Each row was made from one walk, in order. Every step used is in the known rows, and no mark comes twice. Write each row's walk.
Known rows
vefef mobef rafav bened boren: [-32   1  -9 -19   1   5  40 -12   2   2  -1  -6  28   2  -6   3  14 -34
  -6 -20  33   2  23   6  -5 -24   7]
vefef mobef rafav: [-20  12   2 -26   1  -2  22  -8  -2  -4 -13   6   9   8   0   4   3 -26
  -6 -20  19 -13  12  12  14  -5   5]
pirilig rafav mobef fivi: [-26  10   5   1  26  -9  -8   6 -28   7   2 -25 -21  12 -24  22   3  -3
 -33 -25   9  28   5   6 -21  18   2]
megera rafav fivi: [ -6  -5   2  15   8  22 -13   4   2  -1 -12 -14  -3  11   9  -1  -6   6
   7  12  19  10 -15 -21   0  32  25]
megera boren: [  8   6   8  -2  -8 -16   4  -6   4  -8 -10  -7   4  -1  -4  -1  -3  20
   5  -2   1  15  10   9  13   4 -18]
megera rafav: [-12  -2 -16   5  -1  13  -4   8   5  12 -10  -3  -7  12   8  -1 -16  -2
  -2   9  11  -1  -7  -1   3  22  15]
bened boren rafav pirilig sagake: [-30   5 -19  16  11 -19  14   4 -18  -3  18   2  15  -2 -11  -4  48  29
   1   5  29 -37   1 -12 -28  -6   8]
rafav pirilig: [-13   3   3   6   3   0  -1   7 -16  -1  -1  -8   6   4  -6  20  21  14
   9   3   4 -16  -7  -2 -13 -13   5]
sagake rafav bened: [-15  -8 -19   7  13  11  17   1   7  -2   0  -4   7 -11 -28  16  -1 -10
   7  16  -9   7   3   6   6 -10   4]
boren rafav mobef: [  4  -7 -15  18  24  -1   4   1 -32   3   9  -7   8  21 -11   1  13   3
 -25 -13   8  -6   2  12   0   8   7]
sagake pirilig rafav mobef vefef: [-28  23  17   8  18  -1 -28 -13 -37   2  13 -27  21  15  -4  30  -4 -15
 -32 -36  -2 -17  12   4 -14  35  22]
rafav pirilig megera boren: [ -6   2  21  10  -9  -3   3 -11 -15 -13 -15 -19  -7   0   8   2  15  35
  28   6   0  -5   8   6 -22   1 -13]
vefef mobef: [-20   1   4  -4   3   0  19 -13   2   9 -14   1  -1   5  -4   9  13 -19
  -4  -8   4  -9   5   9  -1   2   8]
megera rafav mobef: [-16   0 -13   6  13  13  -5  13 -15   7  -9 -16   2  19  12   6 -24   1
 -13 -10  11   0  -7  12   2  28  17]
sagake rafav: [-12   7 -15   2   5  -5  11   0   8   0  -3   5   5 -13 -13   7   0   2
   6   8 -15 -12  -2  -3  15   6  -3]
bened rafav pirilig megera boren: [-15   2  29   9   1 -14   7  -6 -17 -14 -24 -22 -12  15   7   2  -2  43
  27   2  13   1  12  24 -36  14 -28]
boren rafav: [  7  -9 -15  16   9  -2   6  -4 -11   5   6   4   1  11 -15  -8  20   1
 -15   7   7  -6   4  -4  -1   3   5]
pirilig sagake: [-15   7  -2  -4  11  -7   1  11   5 -16   5  12 -10  -7   2  -6  -4   7
   2   6   8 -12   1  10  -4   6   3]
pirilig sagake rafav fivi: [-21  13   5  10  25  -4   5   6  10 -29  -1   6  -3 -21  -7   4   6  18
  22  15   2 -15  -7 -11   5  21  10]
mobef fivi: [ -2   1   2   0   4  -1   4   5  -5   2 -14  -5 -16   3 -25   5   5  -2
 -10   5  -2  15   4   3 -17   3  -2]
pirilig sagake rafav mobef: [-31  15 -10   0  30 -12   9  17 -11 -21   5   3   3 -13  -3  10 -12  13
  -3  -8  -5 -24   1  20  10  18   2]
mobef rafav fivi: [  7   8  15  -5  11   5   0   1  -4 -25  -3  -5  11   4   6  -2   2   0
   7 -10  22   6  -1 -12  10   1   6]
rafav mobef fivi: [ -6   2   4   2  22   1   3   9 -28  -4 -12 -16  -7  12 -18  15  -2  -2
 -21 -14  -1  16   5  17 -17   9   1]
vefef mobef rafav pirilig: [-33  14   4 -18   4  -3  24  -1 -17  -3 -11  -3  15  13  -4  24  24 -13
   1 -19  22 -30   1  11  -2 -17   9]
sagake pirilig: [ -8   2   5   3  -7  11   0 -15   1   4   0  -1  15   6  -9   4   4  -9
   3   7 -12 -15   8   7 -19  17   2]
pirilig megera boren: [  6  -2  16   2 -13  -1   4 -17   1 -14 -17  -9 -14  -2  13 -17  -4  22
  21   4  -3  10  17   9  -9  14 -21]
sagake pirilig megera rafav bened boren: [-28 -18 -14  15 -15  44  12 -22   6  17  -7 -21  11  10   6 -17  -4 -17
  17  21   8  -3  18  -3 -51  27  18]
rafav bened fivi: [  9 -11   9  10  14  12   0   6 -18  -6   8 -28   9  -2 -20   5   0 -26
   1   1   3   8  26  -4   0 -21  17]
vefef mobef rafav pirilig megera: [-32   5  10 -15   3   9  23 -11 -15 -10 -17  -6  -4  11  13   9  20 -10
  14 -12  20 -33  10  12 -21  -8   8]
pirilig rafav fivi: [-11   6  20  11  17   2 -20  -7  -3  -5  10 -19 -10   1  -3  11  17   6
  -2  -8  16  25  -8 -28  -8  21  10]
mobef rafav: [  1  10  -4 -19  -1  -5   7   5  -4 -15   1   6   9   4   4  -3  -8  -7
  -5 -12  14  -4   8   6  15  -8  -1]
rafav mobef: [ -4   0   3   2  15   0   0   6 -22  -5   2 -13  10   9   5   9  -6   2
 -12 -20   0   1   1  13  -1   6   2]
sagake pirilig rafav fivi: [-19   8  24  15  10  13 -20 -24  -4   1   8 -22   5   8 -11  15  19  -6
   0  -1   2   9   0 -22 -26  37  15]

Which walk is each row?
[-13   1  11   4  25 -11   2  12 -24  -6  -5 -15   2  21   4   9 -24   8
 -15 -24  11   5   4  31 -16  17 -12]  bened rafav mobef
[-24   0 -12   7   3  12  -5  14 -11  11  -9 -13   1  16   1  16   4  12
   6  13  14 -18 -17  -5 -11  10  21]  megera rafav pirilig
[-28  21   0 -18  14 -14   7  19 -13 -29   8  11   6  -1   1   9   6  13
   8  -6  27 -33  -1  14  -4 -14   6]  mobef rafav pirilig sagake
[-16   9 -12   6  23  -5  12   6 -14  -5  -1  -9  14  -3  -5  17  -7   3
  -6 -11 -14 -10  -3  12  14  12  -2]  sagake rafav mobef
[-26   4  -3  12   5   9  11  -4 -11  -5  -7  -9  -6 -12  -2  13  18  19
  30  16 -14 -33  -5  -6 -19   4  -1]  sagake rafav pirilig megera
[-28  27  -2   3  34 -18  -2  16 -25 -28   1   0  12 -12   1  17 -16   9
 -12 -22  -1 -38   4  13  20  18  17]  pirilig sagake rafav mobef vefef
[-30  -2 -19   2  23   2  16  11  12 -19   6   8  -4 -18 -26   8  -4  -3
   9  22   0  -7   7  15   3  -5   7]  pirilig sagake rafav bened
[ -1   9 -13  20  15 -14   1  -4 -43   4  12 -18  34   9   5   1  21   6
 -34 -36  23 -23  12 -14   2   5  15]  bened boren rafav mobef vefef
[-11  -2 -19  22  -1 -10  14  -6 -22  14  12  -9  25   6 -13   3  52  22
  -2   0  21 -23  -2 -22 -22 -14   5]  bened boren rafav pirilig
[ -5  -4 -11 -15   9  12  11   7  -2 -16   6  -3  10   6 -13   2  -8 -19
  -4  -5  20  11  11  15   7 -24   4]  mobef rafav bened
[ -3  -4 -20  18  13  -9  13  -5 -28  10  15 -14  26  11   0  -7  24   8
 -23 -23  16  -6   5  -5  -9   5   0]  bened boren rafav mobef
[  8  -8  -3  29   7  -1   7 -15 -11   0   8 -12  21   0  -5 -15  42  15
  -2   1  25   4  -2 -38 -14   7   7]  bened boren rafav fivi
[ 23 -14   3  26  10  -4   5  -6 -23 -10   3 -33  14   9 -38  -5  16  -5
 -10   4  12  19  37   0  13 -13   3]  megera boren rafav bened fivi
[-27  12  20 -17  -6  -7  26 -18 -15 -16 -28 -13   3  11   9   8  17   8
  22 -14  19 -19  17  20 -10  -4  -9]  vefef mobef rafav pirilig megera boren
[-15 -17 -21   9   5  30   0   6   5   8  -7 -12  -3  13 -10   3 -16 -14
  -4  17  19  16  -2   7  -4   5  22]  megera rafav bened
[-29   9   3   0  15  -8  -1  14 -11 -16   6   5  -2  -5  -3  12  16  21
  12   7  12 -28  -7   8 -19  -6   9]  rafav pirilig sagake
[ -2  13  10   5  19  -4 -11   6 -36 -13  -1 -17  17   8  11  18 -11  -2
 -24 -35   5 -15   5   5  10   4  16]  rafav mobef vefef
[-23   4  11   5  12 -10   3  10 -18  -3  -5 -12   2  16  -6  20   3  21
   6  -1  16 -10  -4  13 -29   0  -8]  bened rafav pirilig
[-12  14   2 -12   5  -6   5  10 -19 -13   3  -4  15   5   0  16  12   6
   5  -9  18 -21  -2   2   0 -20   0]  mobef rafav pirilig
[ -6  -6  13   7 -10  24  -2 -26  -3   0  -6  -3  -4   5   7 -11   2  -7
  17  13 -17 -19  14   6 -39  28   1]  sagake pirilig megera
[-19  11   7  11  -3  -7  17 -10  -8 -13 -19 -15  -2 -11  -5  11  14  39
  36  13 -13 -17   6   3  -6   6 -18]  sagake rafav pirilig megera boren
[-13  -4  11  10  -1  11   1  -4 -16  -6  -5 -12 -11   2  12   5  17  16
  24   9   0 -19  -3  -5 -34  -3   4]  rafav pirilig megera
[-13  10  19 -11  12   5  16 -12  -3 -18 -18  -4  12  10   2   8  12 -19
   1 -19  27  -3   5  -3   7   5  12]  vefef mobef rafav fivi
[ -6 -14  -6  26   6  10   5  -9 -29   1   1  -8 -11  12  -4  -3  38  15
   9  13   9 -24  -1  -5 -34   0   9]  boren rafav pirilig megera
[  0  -5 -21  16  -3 -10  16 -12  -7  13  10   0  17   0  -7 -17  31   8
 -11  -1  17  -8   7 -20  -9  -1  -3]  bened boren rafav
[-33  16 -10  -1  35 -12  15  21 -15 -18 -10   0 -14  -8 -28  14  -7   9
  -9  -4  -7  -8   7  22  -8  21   2]  pirilig sagake rafav mobef fivi
[-11  -9  15  25  -2  45 -11 -21   2  -2 -21 -19  -7  15  16 -13  -5  -2
  24  23   2  -9   1 -14 -39  54  26]  sagake pirilig megera rafav fivi
